Each row was made from one path, in order. Every step used is in the known rows, and no mark comes twice. Write each row's path.
Known rows
lofup kedudo rolu zitoz kilog kifope kefod: [-3.027  0.784  0.171  1.465  1.261 -0.381  1.242 -2.433  0.758 -1.768
 -0.962 -1.722  0.912 -0.190  0.025 -1.064  2.143  0.576 -2.891  1.317
  1.090 -1.211 -0.515 -2.780 -1.730 -1.285  0.757 -3.292]
kilog kifope kefod kedudo: [-2.606  0.233 -0.181  2.021  0.863  1.363 -1.335 -1.987  0.623 -2.195
 -0.062 -2.208  1.445  1.184 -0.317 -0.584  2.009 -0.373 -2.270  1.052
  0.452 -2.528 -0.843 -1.850  0.966 -0.859  1.475 -2.838]
zitoz rolu: [-0.809  0.447 -0.155  2.100  1.288  1.033 -0.767 -1.121  0.687 -0.941
 -0.842 -0.194  0.904 -0.602  0.480 -1.540  1.007 -1.116 -2.137  1.310
  1.764 -1.156 -0.615 -0.129  1.532  0.321  0.440 -2.661]
zitoz rolu kedudo: [-1.707  0.502 -0.033  1.789  1.190  1.337  0.956 -1.751  0.785 -1.455
 -0.803 -0.733  0.703 -0.074  0.402 -1.368  1.195 -1.189 -2.265  2.087
  2.574 -0.592 -0.502 -0.663  1.326  0.309  0.184 -3.064]
nevi lofup kedudo: [-1.614  0.568 -0.446  0.667  0.499  1.212  0.377 -1.507  0.164 -0.969
 -1.828 -1.423  0.872 -1.188  0.139 -1.072  0.762 -1.143 -2.413  0.644
  1.157 -0.637 -0.077  0.227  0.506  1.022  0.000 -2.913]
zitoz kilog nevi lofup kedudo rolu: [-1.231  0.222 -0.866  0.810  0.985  0.538  0.936 -1.988  1.111 -1.144
 -2.692 -0.852  1.246 -2.290  2.186 -1.730  2.858 -0.509 -3.113  0.841
  1.531 -0.276  0.032  1.737 -1.729  0.496  0.545 -3.882]
kifope kilog nevi lofup kedudo rolu: [-1.686 -0.149 -0.318  1.450  1.116  1.259  1.925 -2.360 -0.136 -0.867
 -2.740 -1.198  1.288 -2.803  1.128 -1.415  2.221 -1.023 -2.651  0.905
  2.217 -0.175 -0.206 -0.157 -1.440  0.090  0.221 -3.285]
zitoz rolu kedudo lofup nevi: [-1.765  0.969  0.483  2.083  1.460 -0.098  1.939 -1.078  0.990 -1.500
 -0.747 -1.435  0.669 -0.450  1.319 -0.786  1.342 -2.003 -2.063  1.123
  1.911 -0.848 -0.402 -2.800  0.317 -1.090 -0.174 -2.989]
kefod kifope kilog: [-1.406  0.051 -0.209  1.833  0.688  1.551  0.892 -2.759 -0.417 -0.350
 -0.444 -1.247  1.066  0.016 -0.102 -1.537  2.440 -1.447 -2.462 -0.086
  1.730 -0.848 -0.998  0.495  1.034 -0.547 -0.834 -2.034]
kedudo lofup nevi: [-1.414  0.995  0.233  2.084  1.107 -0.803  0.670 -1.370  0.417 -0.413
 -0.470 -1.815  1.164 -0.253  0.879 -0.588  0.733 -1.115 -1.927 -0.649
  0.867 -1.108 -0.373 -2.103  0.914 -1.490  0.206 -1.029]
nevi lofup kedudo rolu zitoz kilog: [-2.660  0.193 -0.368  0.230  1.259  0.280  2.349 -2.027  0.854 -1.032
 -1.901 -0.300  0.724 -1.347  0.854 -1.574  2.031 -0.100 -3.095  1.056
  0.668  0.394 -0.124  1.101 -2.827  0.641 -0.476 -3.896]
nevi lofup kedudo rolu zitoz: [-3.429  0.081 -0.029  0.372  1.375  0.446  1.936 -1.623  0.332 -1.176
 -2.340  0.134  0.728 -1.402 -0.250 -1.047  0.855 -1.034 -2.204  1.505
  0.868  0.312 -0.133 -0.225 -1.421  0.787 -0.353 -3.588]
kedudo rolu: [-1.597  0.187 -0.456  2.198  1.410 -0.212 -0.109 -1.612  0.491 -0.525
 -1.594  0.837  1.147 -0.047 -0.058 -1.364  0.768 -1.278 -2.025  1.322
  1.320 -0.171 -0.640  0.359  0.446 -0.172  0.738 -2.195]
kilog kifope: [-1.261  0.693 -0.084  1.817  0.809  0.486 -1.294 -2.054  0.278 -1.120
  0.391 -1.029  1.363 -0.003  0.104 -0.981  1.349 -0.724 -2.006  0.660
  1.592 -1.839 -0.480 -1.115  2.276 -0.954  0.656 -3.001]
kefod kifope: [-1.348  0.418 -0.490  1.355  0.862  0.807 -0.406 -2.191  0.105 -0.678
 -0.707 -0.239  0.878  0.487 -0.170 -1.284  1.696 -1.691 -2.162  0.328
  1.411 -1.117 -0.820  1.380  1.999 -0.053 -0.158 -2.106]
kifope kefod kedudo lofup nevi: [-2.682  0.487  0.072  2.160  1.199  0.091  0.651 -1.318  0.760 -1.508
 -1.100 -3.143  1.162  0.716  0.515 -0.229  1.526 -0.585 -2.108 -0.294
 -0.275 -1.817 -0.715 -2.726 -0.199 -1.226  1.123 -1.250]
nevi lofup: [-0.999  0.308 -0.281  1.078  0.776  1.349 -0.896 -1.623  0.087 -0.741
 -1.107 -0.385  1.243 -0.856  0.489 -1.020  0.589 -0.852 -1.891 -0.044
  0.602 -0.680 -0.260  0.982  0.529  0.609  0.380 -2.685]
lofup nevi: [-1.309  0.932  0.035  2.073  0.938  0.706  0.627 -2.158  0.468 -0.018
 -0.403 -2.242  1.165 -0.216  0.198 -0.729  0.280 -0.428 -2.345 -0.317
  1.042 -1.550 -0.516 -1.445  1.735 -0.525  0.567 -0.233]
kefod kedudo: [-2.598 -0.151 -0.576  1.464  0.810  1.612  0.251 -1.986  0.856 -1.142
 -0.611 -1.559  1.229  1.033 -0.268 -1.167  1.533 -0.935 -2.756  0.704
  1.118 -1.260 -0.723  1.164  1.114  0.494  0.615 -2.044]
nevi lofup kedudo rolu: [-1.753  0.109 -0.648  1.140  1.085  0.226  0.794 -1.080  0.371 -1.008
 -2.915  0.410  0.814 -1.518  0.251 -1.263  1.019 -2.163 -2.246  1.678
  1.245 -0.147 -0.180  0.528 -0.725  0.721  0.102 -3.357]
kilog zitoz: [-1.860  0.738  0.065  1.374  0.767  0.887 -1.928 -2.678  0.421 -0.602
 -0.294 -1.398  1.486  0.309 -0.375 -1.170 -0.096 -1.248 -2.067 -0.690
  3.335 -1.037 -0.520 -0.093  1.731 -0.026  1.024 -3.011]
zitoz kilog kifope kefod: [-0.591  1.147 -0.225  2.166  0.670  0.328 -1.746 -2.355  0.553 -1.522
  0.106 -2.643  1.383  0.374  0.853 -1.057  2.040  0.986 -2.503 -0.025
  0.930 -2.201 -0.639 -1.447  0.294 -1.580  1.516 -2.359]

Write each row's path
[-2.240  0.298  0.175  1.474  1.405 -0.401  0.682 -2.592  0.952 -1.098
  0.165 -0.118  1.324 -0.296  0.723 -1.336  2.414  0.375 -2.673  0.674
  0.640 -0.769 -0.483 -0.203 -1.173 -1.307  0.202 -3.890]
kedudo rolu zitoz kilog kifope
[-2.041 -0.294 -0.039  0.412  1.591  0.840  1.166 -2.680  1.040 -0.996
 -1.123 -0.142  1.515 -1.838  2.065 -1.432  2.670  0.912 -2.692 -0.288
  0.314 -0.046 -0.075  1.638 -2.323  0.105  0.567 -3.909]
kedudo rolu zitoz kilog nevi lofup
[-3.165 -0.632 -0.149  0.536  1.562  1.654  1.115 -2.740  1.285 -1.993
 -1.878 -1.285  1.472 -0.649  1.511 -1.064  3.501  1.546 -3.022  0.319
 -0.355 -0.579 -0.506  1.134 -3.334  0.361  1.429 -3.710]
kifope kefod kedudo rolu zitoz kilog nevi lofup
[-1.786  0.619  0.107  1.821  1.328 -0.159  1.332 -0.981  0.841 -2.108
 -0.794  0.087  0.640  0.138  1.122 -1.118  1.665 -2.162 -1.906  1.585
  2.268 -0.094 -0.377 -1.207  0.485 -0.505  0.057 -4.010]
zitoz rolu kedudo lofup
[-2.231  0.613  0.354  1.413  1.160  1.331 -0.355 -2.301  0.929 -1.604
 -0.587 -0.938  0.901 -0.134  0.157 -1.413  0.839 -1.766 -2.222  1.189
  4.384 -0.673 -0.541 -1.019  1.312  0.470  0.468 -4.358]
kilog zitoz rolu kedudo
[-2.206  0.503 -0.619  1.886  1.017 -0.289  1.002 -1.477  0.518 -0.798
 -2.452 -0.322  0.807 -0.352 -0.438 -1.460  0.596 -1.600 -2.515  1.981
  2.070 -0.323 -0.407 -0.518  0.385  0.253  0.415 -2.174]
lofup kedudo rolu
[-2.597  0.514  0.040  0.718  1.292  0.162  0.791 -2.074  0.628 -2.090
 -1.540 -1.340  0.938 -1.084  0.885 -0.892  2.331 -0.085 -2.605  1.118
  0.281 -1.053 -0.282 -1.861 -2.788 -0.874  0.449 -4.646]
nevi lofup kedudo rolu zitoz kilog kifope kefod
[-3.329  0.635  0.790  1.365  1.283  0.022  1.743 -2.253  1.290 -2.105
  0.971 -4.020  1.334  0.832  1.305 -0.213  3.290  0.936 -2.975 -0.649
 -1.059 -2.255 -0.571 -3.165 -1.715 -2.525  0.639 -3.079]
rolu zitoz kilog kifope kefod kedudo lofup nevi
[-1.259  0.530  0.222  1.670  1.243  0.995 -2.080 -1.967  0.880 -1.037
 -0.377 -0.513  1.165 -0.705  0.402 -1.591  0.222 -1.804 -1.946  0.324
  3.476 -1.288 -0.624 -0.475  1.721  0.498  0.829 -3.989]
kilog zitoz rolu
[-3.026  0.121  0.153  1.506  1.523 -0.187  1.052 -2.195  0.477 -0.700
 -0.904  0.565  0.999  0.087 -0.482 -1.136  0.857 -0.171 -1.989  0.842
  1.352  0.031 -0.587 -0.244 -0.356  0.002  0.280 -2.090]
kedudo rolu zitoz
[-2.239  0.654  1.156  2.170  1.373  0.784  1.922 -2.371  0.461 -1.241
  0.087 -2.686  0.933 -0.966  1.118 -0.902  1.575 -2.478 -2.298  0.026
  3.876 -0.858 -0.677 -3.621 -0.370 -1.570 -0.418 -4.012]
kifope kilog zitoz rolu kedudo lofup nevi
[-3.177 -0.176  0.055  0.251  1.405  0.358  2.111 -2.197  0.552 -1.268
 -2.535 -0.635  0.998 -2.288  0.656 -1.090  1.617 -0.238 -2.361  0.958
  1.414 -0.121  0.006 -0.162 -1.137  0.801  0.253 -3.561]
kilog nevi lofup kedudo rolu zitoz
[-3.059  0.565 -0.262  0.990  1.146 -0.270  2.785 -2.407  1.077 -0.791
 -1.312 -1.145  0.773 -0.072  0.292 -1.744  1.698  0.125 -3.364  1.195
  1.596  0.026 -0.345  0.142 -1.748  0.105 -0.099 -2.649]
lofup kedudo rolu zitoz kilog
[-1.284  0.190  0.441  2.241  1.057  2.116 -0.986 -2.601  0.109 -0.710
 -0.112 -1.644  1.315 -1.036  0.454 -1.701  1.192 -1.317 -2.330 -0.129
  3.713 -1.131 -0.782 -0.986  0.986 -0.101  0.339 -3.853]
kifope kilog zitoz rolu
[-2.192  0.042  0.621  1.620  1.186  1.071  1.011 -2.485  0.111 -1.940
 -0.523 -0.361  0.728 -0.382  0.676 -1.517  2.936 -3.696 -2.210  0.663
  4.141 -0.293 -0.929 -1.020 -0.082 -1.055 -1.005 -5.894]
kefod kifope kilog zitoz rolu kedudo lofup
[-3.157 -0.390  0.224  0.684  1.177  1.344  3.067 -2.930 -0.110 -0.912
 -2.152 -1.493  1.147 -2.677  0.579 -1.231  1.837 -0.040 -2.797  0.688
  2.081  0.202 -0.117 -0.838 -2.064  0.302 -0.180 -3.427]
kifope kilog nevi lofup kedudo rolu zitoz
[-2.012  0.444  0.103  0.700  0.933  0.841  1.093 -3.431  0.990 -0.583
  0.060 -2.533  1.378 -0.355  1.286 -1.492  2.008  2.578 -3.090 -0.904
  1.518 -0.724 -0.207  0.666 -0.079 -0.188  0.668 -2.197]
rolu zitoz kilog nevi
[-2.120  0.917  0.923  1.698  1.484  0.128  0.846 -1.801  1.133 -1.494
 -0.353 -1.687  0.844 -0.543  1.084 -0.666  0.736 -2.857 -2.034  0.249
  3.284 -0.962 -0.391 -3.100  0.533 -1.051  0.130 -4.228]
kilog zitoz rolu kedudo lofup nevi
[-2.286  0.513 -0.144 -0.329  0.636  1.400  2.225 -2.945  0.908 -1.019
 -1.003 -3.078  1.148 -1.834  1.558 -1.437  2.196  1.317 -3.256 -0.251
  1.441 -0.548  0.127  0.500 -1.146  0.864  0.042 -3.413]
rolu zitoz kilog nevi lofup kedudo
[-1.361  0.045  0.214  1.868  1.219  1.856 -0.883 -2.685  0.048 -0.794
 -0.334 -0.597  1.024 -0.979  0.263 -1.877  2.421 -2.935 -2.287  0.071
  3.326 -1.313 -1.123 -0.042  1.056 -0.260 -0.503 -4.189]
kefod kifope kilog zitoz rolu
[-2.307  0.469  0.285  1.866  1.486 -0.415 -0.171 -2.576  0.814 -1.539
 -0.225 -0.796  1.208  0.331  0.426 -1.048  1.878  0.855 -2.395  0.739
  0.543 -1.280 -0.642 -1.756 -1.651 -1.666  1.147 -3.194]
kedudo rolu zitoz kilog kifope kefod
[-3.001  0.634  0.131  1.168  1.254 -0.745  1.817 -2.452  1.101 -1.265
 -0.243 -1.036  0.933 -0.560  0.462 -1.374  2.501 -0.173 -3.191  1.433
  1.332 -0.737 -0.344 -0.698 -1.191 -0.921 -0.014 -4.101]
lofup kedudo rolu zitoz kilog kifope
[-3.237  0.372  0.248  1.149  0.919  1.556  0.441 -2.973  1.148 -2.176
  0.753 -3.205  1.386  1.293  0.227 -0.801  3.214  1.598 -3.149  0.283
  0.080 -2.080 -0.712 -1.205 -0.923 -1.064  1.046 -3.378]
rolu zitoz kilog kifope kefod kedudo
[-0.902 -0.477 -0.313  0.933  0.858  2.460  0.543 -2.903 -0.531 -0.742
 -1.156 -1.129  1.470 -2.271  1.212 -1.437  3.211 -1.096 -2.312 -0.648
  1.155 -1.090 -0.593  1.275  0.440 -0.003 -0.425 -3.092]
kefod kifope kilog nevi lofup
[-2.225  0.349  0.891  1.792  1.368  1.091  2.245 -2.592  0.308 -1.436
 -0.178 -1.737  0.811 -1.038  1.192 -1.148  3.030 -3.891 -2.211  0.013
  3.380 -0.990 -0.916 -2.528  0.017 -1.405 -1.203 -4.575]
kefod kifope kilog zitoz rolu kedudo lofup nevi
